Each row was made from one path, in order. Every step used is in the known rows, and no mark comes twice. Write each row's path.
Known rows:
bulezef/dubozim/mupon/muzu/kitobez/senirep: [-1.14  0.67  1.31  1.76  1.89  1.08 -0.87  0.39  0.41  0.15  2.25  2.40
 -0.45 -1.01 -0.41  2.46 -0.19  1.64 -0.93  3.12 -1.82  1.96 -1.12 -0.24
 -1.08 -0.38]
pideso/kitobez/mupon/muzu: [ 1.62  0.30 -1.78  0.19 -0.74  0.94 -0.67 -0.72  0.80 -0.09 -0.97 -0.01
  0.04  1.42  0.17  1.16 -0.52  0.69 -0.78  1.54  0.02 -0.17 -2.08  0.03
 -0.48  0.19]
mupon/muzu/senirep/kitobez: [-2.27 -0.41 -2.22 -2.05  1.82  0.55  0.11  0.92 -0.18  1.69  0.71  1.80
 -0.46  1.61  0.30  0.13  0.42  1.61 -1.12  0.99 -1.47 -3.58 -1.77  0.43
  0.21 -0.42]
sevod/senirep/kitobez/mupon: [ 5.54 -0.33 -3.44 -1.51  2.69  0.65 -0.15 -0.23  0.54 -0.16 -0.23  0.35
  0.27 -0.15 -0.84  1.41 -0.12  0.21  0.29  0.88  0.19  2.80 -1.05  0.40
  0.34 -0.57]
dubozim/senirep/kitobez: [-0.11  0.10 -2.81 -1.52  0.67  0.36  0.13  0.00 -0.65  0.21  0.35  0.72
 -0.09 -3.12  0.00 -0.53  0.94  0.33 -0.07 -0.08 -1.62  2.04 -0.53 -0.55
  0.50 -0.24]
pideso/sevod/muzu/senirep/kitobez/bulezef/dubozim/mupon: [ 2.11 -0.93  1.04  0.58  1.55  1.22  0.56  0.30 -3.36  1.25  2.60  3.17
  0.48 -2.61 -0.54  0.65 -0.37  3.04 -1.24  0.99 -0.41 -0.68  0.56  0.52
  0.53 -0.67]
sevod/muzu: [-1.62  0.11 -0.05 -0.33  0.04  0.12  0.24  0.25 -1.79 -0.41  0.63  0.77
  0.36 -0.31  0.46  0.04 -0.39  0.33  0.57 -0.33 -0.79 -0.22  0.04 -0.05
  0.30  0.06]
bulezef/dubozim/muzu: [-0.40 -0.29  0.63  1.66 -0.98 -0.42 -0.12 -0.35 -0.88 -0.56  0.78  0.10
  0.25  1.10 -0.91  0.06 -0.75  0.60 -0.38  0.36 -1.94 -2.96  0.20 -0.10
 -0.13  0.03]
senirep/kitobez/mupon: [ 4.16 -0.11 -1.69 -1.32  0.50  0.58  0.38  0.13  0.96  0.27 -0.43 -0.65
 -0.08  0.07 -0.37  0.27 -0.13  0.54 -0.44  0.51  0.92  1.66 -0.50 -0.12
  0.43 -0.03]
bulezef/dubozim/mupon/muzu/senirep/kitobez/pideso: [ 1.33 -0.58 -1.79  0.02 -0.31  1.63  0.58  1.85 -1.27  1.62  1.63  0.81
 -0.91  1.13  0.45  0.58  0.51  3.09 -1.04  2.31 -1.85 -2.92 -0.61 -0.51
  0.90 -0.79]
kitobez/pideso/sevod: [ 3.31 -0.30  2.17 -0.42 -2.04  0.69  0.28 -0.79 -2.01  0.34 -0.50  0.21
  0.19 -0.86  0.38  0.21 -0.28  1.08  0.66  0.50  0.04  0.91 -0.02 -0.42
  0.27 -0.80]
senirep/kitobez/pideso: [ 2.97 -0.75 -1.02 -2.15 -0.58  1.49  0.71  1.49 -1.22  0.72 -0.04 -0.83
 -0.80 -0.98  0.76  0.47  0.42  0.71  0.15  0.77 -0.93 -0.16  0.01 -0.25
  1.38 -0.66]
pideso/sevod/muzu/kitobez/bulezef/dubozim: [ 2.16 -0.49  2.16  0.55  2.13  2.14 -0.31 -0.83 -4.30 -0.05  0.95  3.58
  0.19 -4.01 -0.23  2.35 -1.59  1.35 -0.09  0.29 -0.93  0.36 -0.45  0.06
 -1.06 -0.24]
senirep/kitobez/bulezef: [ 1.36 -0.53 -1.32 -1.04  1.39  1.17 -0.13  0.93 -0.41  1.00  0.48  0.95
 -0.51 -1.79 -0.45  0.47  0.26  0.62 -0.44  0.59 -0.15 -0.73  0.61  1.02
  0.55 -0.49]
senirep/kitobez: [ 1.42 -0.31 -1.00 -1.52  0.82  0.45  0.65  0.98  0.11  0.60  0.14  0.10
 -0.39 -1.36  0.13  0.62  0.30  0.27 -0.70  0.28 -0.08  0.74 -0.26  0.23
  0.66 -0.26]
pideso/kitobez/muzu/senirep: [-2.73 -1.52  0.59 -0.77  1.47  0.77 -1.00 -0.04  0.01  1.00  1.60  0.38
 -0.33 -0.69  0.84  1.33  0.07 -0.28 -1.25  0.51 -0.53 -2.54 -0.64  0.92
  0.28  0.04]
kitobez/bulezef: [ 0.09 -0.25 -0.34  0.45  0.38  0.64 -0.85 -0.05 -0.61  0.35  0.47  1.09
 -0.11 -0.45 -0.47  0.04 -0.06  0.26  0.28  0.38 -0.05 -1.56  0.93  0.74
 -0.11 -0.22]
pideso/kitobez: [ 1.08 -0.52 -0.14 -0.23  0.17  0.79  0.13  0.13 -0.06 -0.17 -0.09 -0.78
 -0.25 -1.34  0.52  1.52 -0.09 -0.48 -0.75  0.48 -0.30  0.50 -0.58  0.38
  0.47  0.15]
sevod/senirep/kitobez/bulezef: [ 2.82 -0.75 -2.98 -1.15  3.69  1.14 -0.67  0.68 -0.83  0.60  0.81  1.99
 -0.13 -2.03 -0.81  1.68  0.27  0.33  0.28  0.93 -1.09  0.23  0.16  1.57
  0.36 -1.01]
muzu/kitobez/pideso/sevod: [ 5.15 -0.27  2.47 -0.87  0.12  1.96  0.33 -0.76 -1.96  0.35 -0.29  0.72
 -0.06 -2.70  0.58  1.70 -0.76  0.80  0.44  0.86 -0.05  1.16 -1.06 -0.59
 -0.25 -0.93]
dubozim/senirep/kitobez/pideso/sevod/muzu: [ 1.79 -0.17 -0.81 -2.10 -1.41  1.25  0.75 -0.55 -4.44  0.16  0.37  1.73
  0.46 -4.42  0.83 -0.54  0.26  1.74  1.06  0.05 -2.27  2.88 -0.53 -1.11
  1.01 -0.94]
pideso/kitobez/bulezef/dubozim/mupon/muzu/senirep: [-0.74 -0.68 -1.35  2.20  0.66  1.68 -0.90  0.49 -0.91  1.15  1.94  2.03
 -0.39  0.23 -0.19  1.47  0.03  2.20 -1.87  2.29 -1.48 -3.91 -0.49  0.90
 -0.27 -0.16]
bulezef/dubozim/mupon/muzu: [-0.88  0.79 -0.15  2.48 -1.39  0.24 -0.05  0.62  0.23  0.23  0.72  1.09
 -0.20  0.75 -0.22  0.14 -0.18  1.96 -1.16  1.70 -0.09 -0.56 -0.67 -0.48
 -0.60 -0.18]
bulezef/dubozim/muzu/senirep/kitobez/pideso: [ 1.51 -1.69 -0.92 -0.81  0.05  0.95  0.39  1.03 -2.27  1.03  1.54 -0.19
 -0.41  1.59 -0.24  0.32 -0.09  1.77 -0.35  1.00 -3.59 -5.24  0.10 -0.17
  1.34 -0.56]
dubozim/bulezef: [ 0.44  0.13  0.30  0.01  0.54 -0.50 -0.39 -0.70 -0.20 -0.38 -0.28  1.03
  0.47  0.68 -1.12 -0.90 -0.45 -0.15  0.60 -0.10 -0.98 -2.40 -0.48 -0.19
 -0.66  0.19]
sevod/senirep/kitobez: [ 2.78 -0.51 -2.65 -1.80  3.13  0.42  0.22  0.73 -0.19  0.20  0.26  0.87
 -0.08 -1.28 -0.28  1.73  0.26  0.02  0.04  0.64 -0.84  1.72 -0.88  0.75
  0.53 -0.77]
muzu/senirep/kitobez/bulezef/dubozim/mupon: [ 2.03 -1.12 -1.14  0.75  2.03  1.29  0.07  1.29 -0.92  1.52  2.40  1.35
 -0.47 -1.19 -0.79  0.42  0.38  2.06 -1.47  1.34 -0.55 -1.88  0.99  0.55
  0.70 -0.30]

Which path is each row?
[ 0.34 -1.00 -1.15 -2.05  2.32  0.47  0.46  0.88 -0.30  1.31  0.99  0.54
 -0.26  0.31  0.19  0.27  0.63  0.69 -0.93  0.10 -0.85 -1.54 -0.52  0.37
  0.78 -0.19]	muzu/senirep/kitobez
[ 3.11 -0.50  1.44 -2.33 -1.16  1.23  1.18  0.58 -3.67  0.49  0.13  1.00
  0.13 -2.50  1.00  0.71 -0.36  1.63  0.39  0.43 -0.76  1.23 -0.36 -0.32
  1.32 -1.06]	senirep/kitobez/pideso/sevod/muzu
[ 1.72 -0.72 -2.20 -2.27  2.19  0.72  0.46  0.26 -1.24  0.57  0.96  0.60
  0.40  1.11 -0.07 -0.19 -0.24  1.31 -0.11  0.09 -0.57 -1.08 -0.75 -0.11
  0.82  0.08]	sevod/muzu/senirep/kitobez/mupon
[ 3.36 -0.63  0.18 -2.22  1.27  0.38  0.60 -1.02 -2.13  0.64  0.54  1.75
  0.98 -0.10 -0.11  0.02 -0.62  1.94 -0.40  0.17  0.14  0.53 -1.21 -0.13
  0.40 -0.28]	pideso/sevod/muzu/senirep/kitobez/mupon
[-2.05 -0.68 -2.53 -1.55  2.35  1.25 -0.78  0.96 -0.71  2.04  1.21  3.01
 -0.45  1.03 -0.22  0.18  0.44  1.89 -0.77  1.29 -1.57 -4.80 -0.65  1.23
 -0.07 -0.61]	mupon/muzu/senirep/kitobez/bulezef
[ 4.47  0.20 -0.48 -0.17  1.79  1.32 -0.32 -0.93  0.81 -0.23 -0.28 -0.20
 -0.02 -0.54 -0.39  1.10 -0.90 -0.01  0.04  0.60  0.97  1.26 -1.22 -0.58
 -0.72  0.12]	muzu/kitobez/mupon
[ 0.70 -0.90  1.60 -1.25 -0.53  0.73  0.31 -0.63 -4.11  0.58  0.91  1.63
  0.72  0.25  0.77 -0.14 -0.34  1.81  0.95  0.03 -1.69 -2.01 -0.23 -0.43
  0.59 -0.68]	kitobez/pideso/sevod/muzu/senirep
[ 2.71  0.32  1.94 -0.77 -0.53  1.90 -0.10 -0.64 -1.77  0.73 -0.47  2.11
 -0.21 -1.39  0.81  1.55 -0.85  1.76  0.22  1.73 -0.76 -0.67 -2.21 -0.52
 -0.86 -1.22]	mupon/muzu/kitobez/pideso/sevod
[ 0.38  0.80 -1.57  0.36 -0.89  0.19 -0.76 -0.85  1.09  0.04 -0.81  0.73
  0.19  2.86 -0.41 -0.47 -0.45  1.11 -0.04  1.12  0.27 -0.70 -1.40 -0.33
 -0.97 -0.03]	kitobez/mupon/muzu
[ 1.44 -0.71  1.00 -1.54  2.20  0.07 -0.46 -0.56 -0.45  0.83  0.80  2.50
  0.30 -3.30 -0.06  1.89 -0.30  0.47 -0.53  0.90  0.58  2.84 -0.94  1.19
 -0.07 -1.37]	pideso/sevod/senirep/kitobez/muzu
[ 1.25  0.22 -0.32 -0.90  0.34  2.26 -0.29  0.71 -1.08  0.62 -0.08  1.14
 -0.78 -0.14  0.95  1.62 -0.45  0.98  0.62  1.69 -1.57 -2.55 -1.79 -0.58
 -0.47 -0.82]	mupon/muzu/kitobez/pideso
[-0.64 -0.12 -1.68  0.08  1.53  1.00 -0.52  1.36  0.48  2.21  2.05  2.35
 -0.15  0.69 -0.31 -0.48  0.61  2.73 -1.25  2.32 -0.23 -4.21 -0.29  1.10
  0.31 -1.02]	dubozim/mupon/muzu/senirep/kitobez/bulezef
[ 0.59 -1.03 -0.06  1.73 -0.38  1.07 -0.91 -0.17 -1.49 -0.24  1.06  0.25
 -0.04 -0.71 -0.93  1.55 -0.82  0.54 -0.93  1.01 -2.36 -3.80  0.46  1.12
  0.06 -0.02]	pideso/kitobez/bulezef/dubozim/muzu
[-1.30 -0.25 -2.92  1.53  0.27  1.01 -1.23 -0.92 -2.63 -0.17  0.78  2.23
 -0.17 -2.53 -0.96 -0.27  0.30  0.67  0.41 -0.12 -2.56  0.69  0.93 -0.41
 -0.81  0.31]	kitobez/bulezef/dubozim/senirep
[ 6.71 -0.50  0.98 -1.04  2.41  1.83 -0.21 -1.08 -2.22 -0.02 -0.04  1.60
  0.28 -2.76  0.07  2.85 -0.74  0.57  1.16  1.24 -0.98  2.09 -1.62 -0.08
 -0.37 -1.45]	muzu/kitobez/pideso/sevod/senirep
[-0.48 -1.12 -1.06 -0.76  1.90  0.45 -0.51  0.58 -0.64  1.40  2.14  1.20
  0.31  0.89 -1.02 -0.67  0.06  1.25 -0.49  0.98 -2.06 -6.32  0.43  1.47
  0.65 -0.82]	dubozim/muzu/senirep/kitobez/bulezef
[-2.98  0.46  1.05 -0.61  2.61  0.97 -1.40 -0.10  0.30  0.37  1.30  2.47
 -0.31 -0.37 -0.07  2.27 -0.06  0.61  0.02  2.32 -2.26  0.60 -1.78  0.26
 -1.18 -0.47]	mupon/muzu/kitobez/senirep
[-0.65  0.53 -0.75  3.09 -0.79  1.02 -0.92  0.57 -0.27  0.59  1.21  2.22
 -0.33  0.31 -0.68  0.20 -0.30  2.20 -0.86  2.05 -0.32 -2.15  0.32  0.31
 -0.81 -0.39]	kitobez/bulezef/dubozim/mupon/muzu
[ 2.05 -0.29  0.44 -1.37  0.98  2.37  0.31  0.90 -2.87 -0.11  0.73  0.53
 -0.28 -1.86  1.26  1.45 -0.73  0.47  1.25  0.57 -1.76 -1.59 -0.71 -0.82
  0.50 -0.48]	sevod/muzu/kitobez/pideso
[ 4.25  0.10  0.09 -0.98  1.84  2.01 -0.64 -0.93 -2.08  0.31 -0.26  2.92
  0.11 -1.45  0.34  2.87 -0.83  1.33  0.97  2.20 -1.49  0.28 -2.73 -0.03
 -1.00 -1.69]	mupon/muzu/kitobez/pideso/sevod/senirep
[ 3.07 -0.82 -2.15 -1.91  2.16  0.55  0.18 -0.02  0.62  0.93  0.42 -0.15
  0.09  1.40 -0.44 -0.06  0.13  0.96 -0.62  0.49  0.16 -0.59 -0.68 -0.03
  0.52  0.07]	muzu/senirep/kitobez/mupon
[ 4.17 -0.41 -0.30 -1.62  2.40  0.19  0.38 -0.64 -0.99  0.27 -0.12  1.80
  0.52 -2.56 -0.43  1.85 -0.15  0.65 -0.24  0.67 -0.04  3.44 -1.21  0.87
  0.22 -1.19]	pideso/sevod/senirep/kitobez
[ 4.11  0.33  0.72  0.56  0.89  0.62 -0.55 -1.32  1.00 -0.51  0.30 -0.57
  0.70  0.78 -0.96  0.37 -1.37  0.34  0.11  1.20 -0.13 -2.08 -1.21 -0.24
 -0.59 -0.32]	dubozim/muzu/kitobez/mupon
[-0.12 -0.02 -0.92  0.85  2.20  2.34 -1.21  0.27 -1.36  0.57  0.52  3.26
 -0.89 -1.23 -0.42  2.18 -0.94  1.24 -0.64  1.51 -1.77 -2.61 -1.13  0.18
 -1.61 -0.21]	mupon/muzu/kitobez/bulezef/dubozim
[ 1.51 -0.12  0.85  0.85  1.91  1.10 -0.95 -0.40 -0.35  0.31  1.40  1.21
  0.27 -0.96 -0.88  0.66 -1.02  0.32  0.21  1.19 -1.28 -4.56 -0.08  0.97
 -0.55 -0.78]	dubozim/muzu/kitobez/bulezef
[ 4.50 -0.67 -0.74 -1.17  2.94  0.87 -0.40 -0.72 -1.60  0.68  0.35  2.90
  0.47 -3.10 -0.95  1.84 -0.15  0.91  0.08  1.02 -0.14  1.75 -0.28  1.61
 -0.03 -1.38]	pideso/sevod/senirep/kitobez/bulezef
[ 2.42 -0.66 -1.23 -1.03  1.09 -0.10 -0.02 -0.49  0.80  0.73  1.06 -0.45
  0.68  2.86 -1.08 -0.95 -0.33  1.24 -0.50  0.92 -0.93 -3.82 -0.62  0.24
  0.65 -0.39]	dubozim/muzu/senirep/kitobez/mupon
[ 2.84 -0.11  0.67  0.04  1.41 -0.22 -0.31 -1.65 -1.10 -0.28 -0.20  1.97
  0.94 -1.30 -0.59  1.40 -0.36  0.34  0.44  0.41  0.03  2.75 -0.92  0.59
 -0.60 -0.93]	pideso/sevod/senirep
[ 0.38 -1.27 -1.78 -1.71  2.94  1.19 -0.33  0.88 -0.84  1.65  1.41  1.70
 -0.37 -0.40 -0.38  0.16  0.53  0.99 -0.63  0.51 -0.94 -3.09  0.45  1.17
  0.64 -0.40]	muzu/senirep/kitobez/bulezef
[ 3.80 -0.32 -1.07  0.02 -0.14  0.87 -0.31 -0.87  0.66 -0.51 -0.71 -1.30
  0.14 -0.19 -0.12  1.24 -0.46 -0.19 -0.53  0.65  0.65  1.58 -0.90 -0.01
  0.17  0.37]	pideso/kitobez/mupon
[ 2.13 -1.45 -1.66 -2.49  0.86  1.43  0.57  1.38 -1.31  1.52  0.84 -0.25
 -0.65  0.34  0.66  0.29  0.70  1.09  0.00  0.57 -1.60 -2.51 -0.11 -0.09
  1.43 -0.62]	muzu/senirep/kitobez/pideso
[-0.56  0.57 -0.32 -0.42  1.64  1.30 -0.47  0.09  0.16  0.55 -0.02  1.82
 -0.40 -0.39  0.44  1.56 -0.57  0.60 -0.38  1.22 -0.76 -1.74 -2.19 -0.07
 -1.13 -0.40]	mupon/muzu/kitobez
[ 1.80  0.53 -2.66 -1.24  0.00  0.68 -0.13  0.21  0.91  0.69 -0.70  0.56
 -0.24  1.60 -0.24  0.10 -0.25  1.44 -0.72  1.47  0.40 -0.20 -1.70 -0.11
 -0.13 -0.33]	senirep/kitobez/mupon/muzu
[-2.08  0.48 -0.55  1.22  0.13 -0.09 -0.21  0.34  0.78  1.19  1.57  1.37
  0.35  2.28  0.04 -0.97  0.42  2.06 -0.89  1.72 -0.17 -3.08 -0.87  0.10
 -0.26 -0.55]	dubozim/mupon/muzu/senirep
[-0.63 -0.06  1.64 -0.65  3.26  0.81 -0.89 -0.15  0.18  0.05  1.48  1.25
 -0.23 -1.73 -0.34  2.40  0.05 -0.27  0.13  1.50 -1.62  2.49 -0.66  0.24
 -0.56 -0.20]	muzu/kitobez/senirep
